Each row was made from one walk, in order. Every step used is in the known rows, and no mark comes twice. Write each row's walk.
Known rows
nusik/naduto: [-16  12 -19   9   0  10   0  10  -6   2 -17  33  -3 -16  -4  19  -1 -11
   4  -5   3   6   8   1  -4  15   5]
mopumu/tifigo: [-13   2  21  -8  10  -8   1   3 -11   5   2  29   7 -22   1   3  -4  22
 -12 -18   1   0  -4  -7 -14  12 -11]
rofogak/naduto/pasu/nusik: [-16 -20 -27   0   6  25 -39   3  10   8   9  -6 -26  -8  -3   6 -20  14
  -2  -1 -24 -14   2   5   1  -8 -34]
tifigo/mopumu/bamek: [ 39   2   4   3  11   9  -3  -5 -10   9  20  11  26 -17 -15  -2  26  -5
   3  -5  -9 -13  -2 -25  -2  25 -16]
naduto/nusik/pasu: [  6   3  -2  -3  15  38 -32  -7  -9  13  -3  26  -2  19 -10   5 -14   0
  18  21   4  -9  -7  24 -16  20 -16]
bamek/rofogak: [ -2 -18  -6  13 -11 -13  -6  -2  17  -3 -16  16  -5  14 -22  15 -18 -13
   6  -9  -9  10   1  13  19  -7   8]
tifigo/mopumu/naduto/rofogak/bamek: [ 29   7 -13  -6   8  -9  -4 -19   6  37  13  10  36 -20  -2  10   5  36
   9 -33  -9 -13   3  17  15  19  -2]
roke/rofogak/naduto/pasu: [-24 -16   2 -10 -18  -9   4 -18   0  -7  13  12 -31  16  -9  -3 -22   6
  16   2 -20 -20 -12   7  -7 -10  10]
nusik/naduto/rofogak/roke: [-22  22 -26   8  28  20 -19  -4   4  22 -26  29  17 -20 -18  15   8 -14
   3 -30   6  12 -22  17 -12   8  -7]
nusik/naduto/mopumu: [-11   7 -30  -9  14  15  -5 -15 -11   8  -6  13  -4   4  -2  13 -14  -6
  17  -2   8  -1  -2   0 -11  24  -1]
pasu/nusik/naduto/mopumu/bamek/rofogak: [ -6  -6 -52  20  11  28 -43  -8   0  20 -17   9  -7  11 -44  17  -8 -33
  14 -19 -22   9 -10  -6  25  22 -32]
rofogak/naduto/mopumu/bamek: [ 15  -3  -4  -2  12  20  -2 -14 -29   6  -1   2  16   4  -9 -15 -11  -2
  -3  20  -6 -11   3 -27 -14   1 -31]
roke/rofogak: [-11   5   4  -9 -13 -20   9 -14   9  -4  11  -6 -19  27 -13  -8   6  -5
  18  -4 -12  -4 -14   1  14  -6  25]
roke/rofogak/naduto/mopumu/bamek: [  6   0   1  -9   0   1   8 -27 -22   2   8  -6  -2  34 -23 -23  -1  -6
  14  12 -18 -15 -11 -26   1  -4  -4]
tifigo/mopumu/naduto/rofogak: [ 15   3  -9  -8   8   0  -8  -7  -2  24  16  25  30 -40   3  21   3  25
  22 -34  -4 -12  -4  16   6  22 -26]
bamek/rofogak/naduto/nusik/pasu: [  9 -21  -8  12   4  28 -35   2   6   6 -31  60  -5  28 -30  21 -43   0
  14  27  -9   4  17  30   8  -3 -14]
mopumu/bamek/rofogak/naduto/nusik/pasu/libi: [ 16 -21 -10  23  14  45 -26   8 -21  20 -26  59   7  37 -59  19 -17 -20
  16  11 -21  12  13   4 -33  -4 -44]
roke/rofogak/naduto: [ -5   0   5  -6 -12 -16  13  -5   7  -9  -5   8 -19  23  -7  -6  -4   5
   9   8 -18  -1  10  -8  12 -22  22]
pasu/nusik/naduto/mopumu/bamek/rofogak/roke: [  8  13 -49  22  37  24 -38 -22   9  32 -25  -7  12  22 -52  12  25 -34
  15 -20 -28  14 -22   0  36   6 -36]
nusik/pasu: [ 11  -7   3  18   4  26 -15   9   1   6   6  40 -11   8 -16   0  13   3
   6  15   1  -4   1   7 -17  14   1]
pasu/naduto: [ -6  -1  -7  12   7   6  -7   5   2  10  11 -19   3   6  10  15   5  14
  24  -8 -25   7  16 -16   6 -17   0]
rofogak/bamek: [ 14   3  -4   2  -2 -12   2 -11   8  13  -2 -14   7  21  -4 -11   4  12
 -12   1  -5   1   5  -2   5  -3  23]
bamek/rofogak/roke: [ 12   2  -3  17  14 -18  -2 -14  26   8 -22  -1  15  26 -32   9  18 -10
   6 -11 -14  15 -12  20  31 -22   2]
nusik/naduto/pasu: [-37  -4 -20   4  -4  19 -12  -5 -10   4  -1  34 -15 -21  -6  19 -18  -9
  11 -15   2 -13 -10  13 -23  26  -6]

Which walk is each row?
[ -9 -31   0  24 -15  13 -13  -5 -13  -2 -11  41   0  -8 -33   6 -32 -15
  -5  -2 -20 -12  -4   0  -3  -4 -29] => mopumu/bamek/rofogak/naduto/pasu
[-21 -16 -27  -4   4  21 -41  -6  14  13  21 -23 -28  -3  -8   4 -11   2
   5 -13 -18 -15 -20  11   1   7 -31] => naduto/pasu/nusik
[-39 -10 -33   6   4  19  -1   0 -18  14   9  27 -16  -2 -20  29  -8 -14
  18 -31  -5  -1  -9   8 -61  15 -14] => nusik/naduto/pasu/libi
[ 30  20  -6 -25  16   1  -1 -23 -11  25   8   1  39 -14  13  25   0  26
  32  -2  -9 -20   9  22  26  22 -33] => tifigo/mopumu/naduto/nusik
[ 40   7 -16  -8  30  28  -8  -9 -17  39  21  32  22  15 -17  35  21  24
  47 -10 -16 -10  11  23 -27  24 -40] => tifigo/mopumu/naduto/nusik/pasu/libi
[  5 -13 -12  10  23  28 -27 -10  -3  22  30  -2  -9  37  -4  11   4  19
  42   6 -18  -4   4 -10 -18   6  -7] => nusik/pasu/naduto/mopumu
[-19 -37 -34  11  -5  13 -45   1  26   4  -6  10 -30   5 -24  20 -38   2
   5 -11 -33  -3   3  18  22 -14 -27] => bamek/rofogak/naduto/pasu/nusik
[ -1 -12 -13  -5   0   3 -19  -9   5   1 -38  20   4  19 -14  21 -55  -4
   7  14 -11   4  16  25  22 -16 -17] => bamek/rofogak/naduto/nusik
[-17 -15 -13  22  13  41 -43  14   4  23  17  32  -8  -2 -12  19  -4  11
  32 -19 -16   5  -3   2 -29   6  -9] => nusik/pasu/naduto/rofogak
[  2 -21  -5  14 -10 -10  -4   8  13  -7 -28  29  -3   7 -18  18 -27   0
   0   5 -13  13  24   7  20 -23   3] => bamek/rofogak/naduto
[  8 -12  -7  16  13  27  -6  14  -5  15  14  34 -14  28 -31   9  21  -2
  15  -5  -6  10   5   1 -52   3  -8] => nusik/pasu/libi
[ 41 -20  -5  20   1  -1  -3   1   4   1 -10  44  22  -9 -34  16  -1  -5
   3   0 -21   2  21 -18  22   3 -13] => tifigo/mopumu/bamek/rofogak/naduto
[  4  -8  -3  29  12  28 -21  15   4  15  17  19  -8  15  -6  16  19  15
  32   2 -24   3  16 -10 -10  -3   1] => nusik/pasu/naduto
[-15  11 -43  10  10  27 -33  16  12  14 -14   8 -20 -12  -8  20   7  -9
   6 -12 -14  12  11   0  16  12 -13] => pasu/nusik/naduto
[ 36  11  -2  -3   7 -11  16  -8  -4  17  16  11  31 -22  12  20  27  27
  21 -12 -12 -12  15   3  25  15 -14] => tifigo/mopumu/naduto
[ 38 -17  -2  17   1  -5  -9  -6   7   7   5  26  20  -3 -38  14  12 -16
  12 -14 -16  -3  -2 -10  19  19  -9] => tifigo/mopumu/bamek/rofogak
[ -3  -6 -16  -7  20   4 -12 -19  -4  16  24 -41   4  26  12  11  -7  19
  35  -6 -22  -1   3 -16  -1  -7  -7] => pasu/naduto/mopumu
[ -3   1 -11  26  36  34 -40   1  15  34   9  15  11   9 -20  13  27  12
  29 -20 -22   9 -15   8 -21 -10 -12] => nusik/pasu/naduto/rofogak/roke
[ 12 -15   2  28 -11   6  -4   9  -9  -3 -31  39  13  -1 -31   5 -13 -16
 -10   6 -17   8  17 -11  17 -15 -18] => mopumu/bamek/rofogak/naduto
[ -1  -6  -7 -22   1 -17  11 -29  -1  -3  12 -12 -19  41  -8  -9 -16  10
  22  10 -12 -11  -4  -8   8 -12  15] => roke/rofogak/naduto/mopumu
[ 11  12  -8   1  20  37  -7  -3 -28  35   1  27  14  23 -18  23   9  13
  33  -2 -12  -1  10  27 -29   7 -47] => mopumu/naduto/nusik/pasu/libi
[-15  -2   5 -15  29  -4 -11 -17 -17  19  26 -15  11   7  14  15 -10  41
  21 -25 -20  -2  -2 -24 -15   3 -17] => pasu/naduto/mopumu/tifigo
[-22  22 -50   8  37  34 -51   0  22  32 -21   4   1 -19 -24  18  16 -14
   5 -36 -13  16 -19  16   6   5 -26] => pasu/nusik/naduto/rofogak/roke
[-28 -10 -14   4   8  18 -29   4   3  17   8  -9   3 -11   4  19 -17   9
  23 -34 -17   6  -3  -4 -11  -7 -11] => pasu/naduto/rofogak
[-12  10 -12   7  31   9 -25  -9  13  28   2 -24  23   1  -5  14  15  10
  22 -34 -22  12 -15  -2   0 -23 -14] => pasu/naduto/rofogak/roke
[ 13 -25 -12  35  12  31 -33 -10  -7  23  13  17   4  39 -41  12   3  -8
  42  -4 -33   3  -5 -16  -1   8 -21] => nusik/pasu/naduto/mopumu/bamek/rofogak
[ 47 -19  -6  15  15  36 -38  -6  -2  15 -12  72  18  10 -44  19 -13  -7
  23  22 -19 -10  16   7   5  24 -31] => tifigo/mopumu/bamek/rofogak/naduto/nusik/pasu
[ 13  18   1   1   9  34 -17  -6 -22  27  -7  33  20   3   0  13   0  18
  25  18  -5 -12   6  34   6  17 -36] => mopumu/naduto/nusik/pasu
[  4 -28 -17  -2   4  -8  -6 -17   8  -3 -15   9  -4  31 -15  13 -41   5
   9   8  -9   5  10   5  15 -14  -6] => bamek/rofogak/naduto/mopumu
[ 15  -4 -29  -8  11  10 -26 -14  10  29  38  -9   2 -25   3  23  17  28
  27 -24 -32 -29  -7  15  24  21 -43] => tifigo/mopumu/naduto/pasu/nusik
[ -5  -7  11 -22  24  -4   2 -13 -21   5   3  21   8  -7   6   1 -26  36
  -8  -2   0  -7   7 -15 -24   3 -20] => rofogak/naduto/mopumu/tifigo
